What can hang from each mark
Q282: Q870 Q925
Q926: Q653 Q812 Q870
Q239: Q128
Q892: Q5 Q127
Q870: Q282
Q127: Q892 Q899
Q812: Q154
Q5: Q892
Q899: Q127
Q925: Q128 Q282 Q892
Q653: Q478
Q154: Q653

Known rows, with every way that one mark hangs from another
{Q282 Q870 {Q925 Q128 {Q892 Q5 {Q127 Q899}}}}: [ 0.49 -2.15  2.08 -2.26  1.12  1.68  4.88  1.60  0.77  2.87  1.74  0.01
  0.72 -1.08  0.96 -0.49 -4.01 -2.44 -0.21 -3.82 -5.15  1.39  0.03]
{Q127 Q899}: [-0.43 -1.25  1.13 -0.50  2.94  1.09  0.02 -1.89 -0.31  1.55  3.91  0.72
  0.56 -3.02  2.35  1.41  1.68 -1.51  1.47 -0.03 -0.76  0.58  0.31]
{Q925 Q128 Q282 {Q892 Q5 Q127}}: [ 0.27  1.76 -1.80 -6.12  0.47  1.12  2.24  0.77 -0.98  5.35  3.49  0.82
  0.35 -0.46  2.07  1.68 -5.55 -3.73 -4.63 -4.50 -3.67  0.35 -1.93]
{Q127 {Q892 Q5} Q899}: [-0.26 -2.33  0.77 -1.42  5.84  2.24  2.45 -1.36  0.28  1.87  4.70  1.78
 -0.39 -4.74  3.82  0.22  3.80 -2.14  3.23 -0.03 -3.74  0.40 -0.54]
{Q127 Q892 Q899}: [-0.88 -2.85  1.62 -0.82  4.10  1.81  0.52 -2.83  0.82  0.71  4.67  1.41
  0.76 -4.20  4.44  0.59  3.34 -2.14  2.46  0.96 -1.95  0.03  0.46]
{Q926 Q870}: [ 0.54  1.73  0.97 -1.79 -1.09  0.62  0.69 -1.76  0.13  0.37  3.70  0.06
 -0.68 -2.84  1.31  0.79  0.99 -1.30  0.68  1.79 -2.87 -1.80  0.30]
{Q239 Q128}: [ 0.63  1.47  0.24 -2.95 -0.07  0.01  2.64 -3.16  0.66  1.36  3.16  1.45
  0.18 -0.64 -0.04  2.59  2.67 -1.36  0.08  1.04  0.11 -0.22  0.73]
{Q282 Q870 {Q925 {Q892 Q5}}}: [ 0.38 -1.38  1.70 -1.76  1.57  1.32  3.19  1.94  1.55  1.44  1.10 -0.85
  0.45 -1.67  0.26 -0.85 -1.37 -1.22 -0.22 -1.52 -5.17 -1.08 -0.62]
{Q926 Q812 {Q870 Q282}}: [ 1.18  1.25  0.48 -2.67 -0.76 -0.96  0.27 -2.73 -0.52 -2.58  4.50  3.47
 -0.30 -3.38  3.14  3.84  0.98  0.23  1.86  3.49 -2.84  0.08  0.92]
{Q926 Q653 {Q812 Q154} Q870}: [ 1.45  0.55  0.09 -2.65 -5.43 -0.49  1.01 -4.86  1.87 -3.34  4.34  4.24
 -1.67 -7.30  4.59  3.60  0.66 -0.88  2.94  6.12 -4.29 -2.57  1.99]
{Q870 {Q282 {Q925 Q128 {Q892 Q5 Q127}}}}: [ 0.23  0.68 -0.31 -4.74  0.65  0.59  2.99  2.20 -1.03  1.45  1.77  1.64
 -0.12 -0.48  1.15  3.27 -2.79 -1.31 -1.26 -2.06 -3.43  2.45 -0.49]
{Q926 Q812 Q870}: [ 1.19  0.97  0.91 -1.83 -1.08 -0.35 -0.01 -3.91  0.11 -1.54  4.68  1.89
 -0.17 -4.35  2.86  2.51  0.81 -0.82  1.69  3.44 -3.27 -1.24  0.65]
{Q5 {Q892 Q127}}: [ 0.28  1.58 -0.83 -2.99  3.74  0.36  0.82 -0.38  0.96  1.64  3.52  0.20
  0.16 -1.75  3.13  1.85  0.89 -3.93  1.22 -2.66 -1.76 -2.74  0.21]
{Q282 Q870 {Q925 Q128}}: [ 0.23 -0.68  1.95 -1.24 -0.22  0.48  3.18 -0.03  1.03  0.18  0.30 -0.33
  0.85 -1.23 -0.83 -0.37 -2.75 -0.70 -0.89  0.21 -2.27  0.78  0.64]
{Q870 {Q282 {Q925 {Q892 Q5 {Q127 Q899}}}}}: [ 0.26 -0.56 -0.01 -3.64  2.69  0.98  2.59  2.60 -0.46  1.49  2.35  2.20
 -0.34 -0.96  2.09  2.73 -0.70 -1.55  0.69 -1.99 -3.97  1.72 -0.37]
{Q653 Q478}: [ 1.12  0.90 -1.12 -1.61  1.70 -0.42  0.58  0.91  0.66  2.65  5.09  0.10
  2.00 -1.26  2.27  1.50  0.63 -0.31  0.31  1.04 -1.97 -0.53 -0.54]
{Q870 {Q282 {Q925 Q128 {Q892 Q5}}}}: [-0.32  0.19  0.39 -4.29  0.34  0.79  2.32  1.44 -0.92  0.86  1.61  1.26
  0.69 -1.24  0.92  2.89 -2.61 -0.39 -1.91 -1.10 -2.64  2.29 -0.62]
{Q925 Q128 Q282 {Q892 Q5}}: [-0.46  0.93 -0.76 -5.36 -0.07  1.47  1.33 -0.30 -0.74  4.41  3.20  0.30
  1.37 -1.68  1.69  1.06 -5.31 -2.25 -5.63 -3.09 -2.46  0.02 -2.22]
{Q154 Q653}: [ 0.18  1.36 -0.50 -0.20 -0.10  0.10 -0.06 -0.41  1.01  0.03  3.88  2.21
 -0.87 -1.12  0.01  2.66  3.03 -0.45 -0.74  0.95 -2.51 -0.90 -1.53]
{Q925 Q128 Q282 {Q892 Q5 {Q127 Q899}}}: [ 0.14  0.07 -0.90 -5.27  1.30  1.80  2.61  0.35 -0.88  5.67  4.05  1.37
  0.74 -0.99  3.00  1.38 -5.45 -3.89 -3.70 -5.00 -3.57  1.07 -1.62]
{Q870 {Q282 Q925}}: [-0.01  0.87 -0.17 -3.05  1.49 -0.05  1.30  1.40 -0.12 -0.81  1.17  1.78
 -0.28 -0.92  0.58  2.99  0.45 -0.04  0.09  1.39 -1.64  1.18  0.07]
{Q926 Q653 {Q812 Q154} {Q870 {Q282 {Q925 Q128}}}}: [ 1.32  0.15  0.48 -3.97 -6.47 -0.48  2.74 -3.36  1.57 -4.56  2.74  5.78
 -1.24 -6.32  4.09  4.55 -1.75  0.06  2.05  6.00 -4.29 -0.18  2.36]
{Q899 {Q127 Q892}}: [-1.17  0.89 -0.31 -1.56  1.46  1.50  2.20 -0.43  0.25  1.35  5.48 -0.46
 -0.22 -2.49  2.43  3.27  3.17 -2.95 -0.64  1.26 -1.31 -0.37 -0.68]
{Q892 Q5}: [ 0.82  2.04 -1.26 -2.53  3.59  0.52  2.11  0.49 -1.01  2.46  3.14  0.32
 -1.64 -2.75  0.04  1.64  1.80 -1.14  0.95 -0.41 -3.21  0.03 -1.45]
{Q812 Q154}: [-0.08  1.63 -1.35 -2.73  0.10 -0.36  0.18 -2.02  0.59  0.59  2.26  0.50
 -0.28 -3.46  2.85  1.26  1.85 -1.71  1.04  2.58 -0.90 -1.75  0.80]

Rows
[-0.28  0.37  0.24 -4.34 -0.46  0.34  1.70  1.30 -0.73  0.74  1.77  1.47
  0.61 -0.23  1.55  3.46 -2.99 -1.32 -1.80 -1.52 -2.29  2.28  0.12] -> {Q870 {Q282 {Q925 Q128 {Q892 Q127}}}}
[-0.06  1.16 -0.39 -3.09 -0.10 -0.26  1.52 -1.00  0.26  1.88  1.87  0.85
  0.98 -0.44  0.28  0.18 -3.76 -1.18 -3.88 -0.31 -0.35 -0.02 -0.20] -> {Q925 Q128 {Q282 Q870}}
[-0.76 -0.99  2.05 -3.14 -1.71  1.72  1.12 -0.82  0.23  1.42  1.70 -1.04
  2.26 -2.10  1.17  1.28 -4.30 -1.84 -3.34 -1.00 -2.34  0.58 -0.45] -> {Q282 {Q925 Q128 Q892}}
[ 1.46  1.01 -1.46 -2.38  5.40  0.89  3.52  1.42 -1.23  4.09  4.10  1.81
 -2.34 -1.96  1.64  1.79  1.66 -3.22  3.44 -3.04 -4.54  1.27 -0.80] -> {Q892 Q5 {Q127 Q899}}
[ 0.57  1.03 -1.16 -5.09  0.67  0.61  3.25  1.33 -0.12  4.88  2.94  0.71
  0.35  0.12  1.57  0.27 -5.54 -3.23 -3.86 -4.84 -4.16  0.09 -1.30] -> {Q925 Q128 {Q282 Q870} {Q892 Q5 Q127}}
[ 1.42  0.55  0.45 -2.69 -4.04 -0.93  0.88 -3.13  0.58 -4.09  4.69  5.25
 -1.83 -5.27  3.21  5.51  0.78  0.64  2.10  4.83 -3.89 -0.12  1.48] -> {Q926 Q653 Q812 {Q870 Q282}}
[-0.22  0.12 -0.08 -4.44  0.13  0.96  2.27  0.16  0.01  4.02  2.66  0.09
  1.41 -0.96  1.20 -0.28 -5.21 -1.74 -4.88 -3.37 -2.89 -0.31 -1.55] -> {Q925 Q128 {Q282 Q870} {Q892 Q5}}
[-0.17  0.92  0.19 -3.52  0.12  0.03  1.86  0.71 -0.74 -0.49  1.07  1.76
  0.36 -0.89  0.40  3.12 -1.65 -0.05 -1.30  0.78 -1.07  2.43  0.21] -> {Q870 {Q282 {Q925 Q128}}}
[ 0.03 -0.15  0.04 -2.25  4.72  1.02  1.15 -0.81  0.90  1.94  4.06  0.74
  0.65 -2.27  4.04  1.46  1.08 -4.21  2.14 -3.21 -1.57 -2.09  0.55] -> {Q5 {Q892 {Q127 Q899}}}
[-0.88 -0.38  0.79 -3.80 -1.47  0.58  0.37 -1.25  0.56  2.89  2.66 -0.19
  2.48 -0.47  1.75  0.06 -5.70 -1.73 -5.64 -2.33 -1.12 -0.63 -0.58] -> {Q925 Q128 {Q282 Q870} Q892}
[-0.33 -1.62  1.91 -2.94 -0.60  1.98  2.12 -0.18  0.10  2.50  2.37 -0.12
  1.74 -1.61  2.12  1.52 -4.44 -3.13 -1.80 -2.58 -3.29  1.41 -0.02] -> {Q282 {Q925 Q128 {Q892 {Q127 Q899}}}}
[ 1.46  0.34  0.89 -1.89 -4.30 -0.26  0.64 -4.23  1.18 -3.04  4.97  3.76
 -1.58 -6.21  3.03  4.21  0.44 -0.39  1.96  4.71 -4.32 -1.42  1.06] -> {Q926 Q653 Q812 Q870}
[-0.50 -0.99  0.96 -3.78  0.23  0.84  1.96  0.91 -0.69  0.95  2.14  1.96
  1.10 -0.64  2.33  3.18 -2.91 -1.49 -1.06 -1.87 -2.15  2.83  0.38] -> {Q870 {Q282 {Q925 Q128 {Q892 {Q127 Q899}}}}}
[-0.32 -1.19  0.59 -3.83 -0.03  0.85  1.65 -0.51  0.51  4.14  3.44  0.96
  1.95  0.13  3.12  0.25 -5.74 -3.42 -3.76 -4.40 -2.31  0.33 -0.01] -> {Q925 Q128 {Q282 Q870} {Q892 {Q127 Q899}}}
[ 1.90  1.19 -0.91 -2.21 -2.90 -1.33  1.14 -1.76  1.69 -2.57  5.37  5.63
  0.27 -3.36  4.70  3.59  1.95  0.64  2.54  5.00 -4.31 -1.27  0.82] -> {Q926 {Q812 {Q154 {Q653 Q478}}} {Q870 Q282}}
[-0.21 -1.80  2.35 -1.41  0.24  1.02  1.67  0.81  2.04  0.57  1.08 -1.03
  1.42 -1.23  0.70 -0.63 -1.72 -1.17 -0.96 -0.64 -3.64 -1.34  0.10] -> {Q282 Q870 {Q925 Q892}}
[ 1.24  0.80  0.37 -2.82 -4.30 -0.44  2.10 -2.41  1.41 -3.68  2.96  5.42
 -0.14 -3.76  3.36  3.45 -0.44  0.02  1.12  4.81 -4.27 -0.12  1.02] -> {Q926 {Q812 {Q154 Q653}} {Q870 {Q282 {Q925 Q128}}}}
[ 2.41 -0.22 -0.53 -3.44 -5.36 -0.90  3.03 -0.93  2.79 -3.34  4.44  5.93
 -0.08 -5.62  5.35  4.10 -0.67  0.76  3.22  6.56 -5.59 -1.32  1.96] -> {Q926 {Q653 Q478} {Q812 Q154} {Q870 {Q282 Q925}}}
[ 1.34  0.81 -0.45 -3.51 -5.16 -1.17  1.24 -3.69  1.44 -4.36  4.12  5.77
 -2.09 -6.43  4.79  4.99  1.06  0.19  3.04  6.23 -3.84 -1.27  2.31] -> {Q926 Q653 {Q812 Q154} {Q870 Q282}}
[ 2.05 -0.95  0.03 -3.77 -6.10 -0.48  2.40 -1.05  2.99 -2.91  4.84  5.39
  0.77 -5.57  6.09  4.05 -1.74  0.34  2.15  5.64 -5.97 -1.74  1.77] -> {Q926 {Q653 Q478} {Q812 Q154} {Q870 {Q282 {Q925 Q892}}}}
[ 1.83 -0.43 -0.94 -1.74 -1.62 -1.16  0.40 -1.98  1.40 -1.06  5.93  3.71
  0.71 -4.72  3.68  5.00  0.27  0.46  1.54  3.86 -3.41 -0.16  0.33] -> {Q926 {Q653 Q478} Q812}
[ 0.91  1.14 -1.79 -4.55  2.61  0.51  2.47  2.64  0.78  4.48  3.05  0.74
 -0.62  0.23  1.96  0.07 -2.37 -3.19 -1.91 -4.12 -5.15 -1.99 -1.59] -> {Q925 {Q282 Q870} {Q892 Q5 Q127}}
[ 2.24 -0.18 -0.22 -3.73 -6.30 -0.82  3.45 -1.59  2.27 -3.18  4.36  5.91
  0.38 -5.56  5.12  4.21 -2.38  0.82  2.16  6.22 -5.14 -0.25  2.08] -> {Q926 {Q653 Q478} {Q812 Q154} {Q870 {Q282 {Q925 Q128}}}}
[-0.71 -0.15  0.88 -3.88 -0.79  0.56  1.15  0.52 -0.54  0.07  1.56  1.04
  1.34 -0.95  1.32  3.11 -2.77 -0.44 -2.48 -0.52 -1.48  2.09 -0.01] -> {Q870 {Q282 {Q925 Q128 Q892}}}
[ 0.70 -0.82  1.33 -2.83  0.41  1.13  4.64  1.88  0.61  2.62  1.21 -0.40
  0.39 -0.68  0.19 -0.26 -4.15 -2.25 -0.99 -3.34 -5.31  0.87 -0.27] -> {Q282 Q870 {Q925 Q128 {Q892 Q5 Q127}}}
[ 0.01 -0.52  0.84 -3.09  1.20  1.97  2.03  1.32  0.54  2.05  1.85 -0.72
  0.46 -2.53  0.92  0.80 -1.54 -1.85 -1.11 -1.13 -4.57 -0.70 -1.44] -> {Q282 {Q925 {Q892 Q5}}}
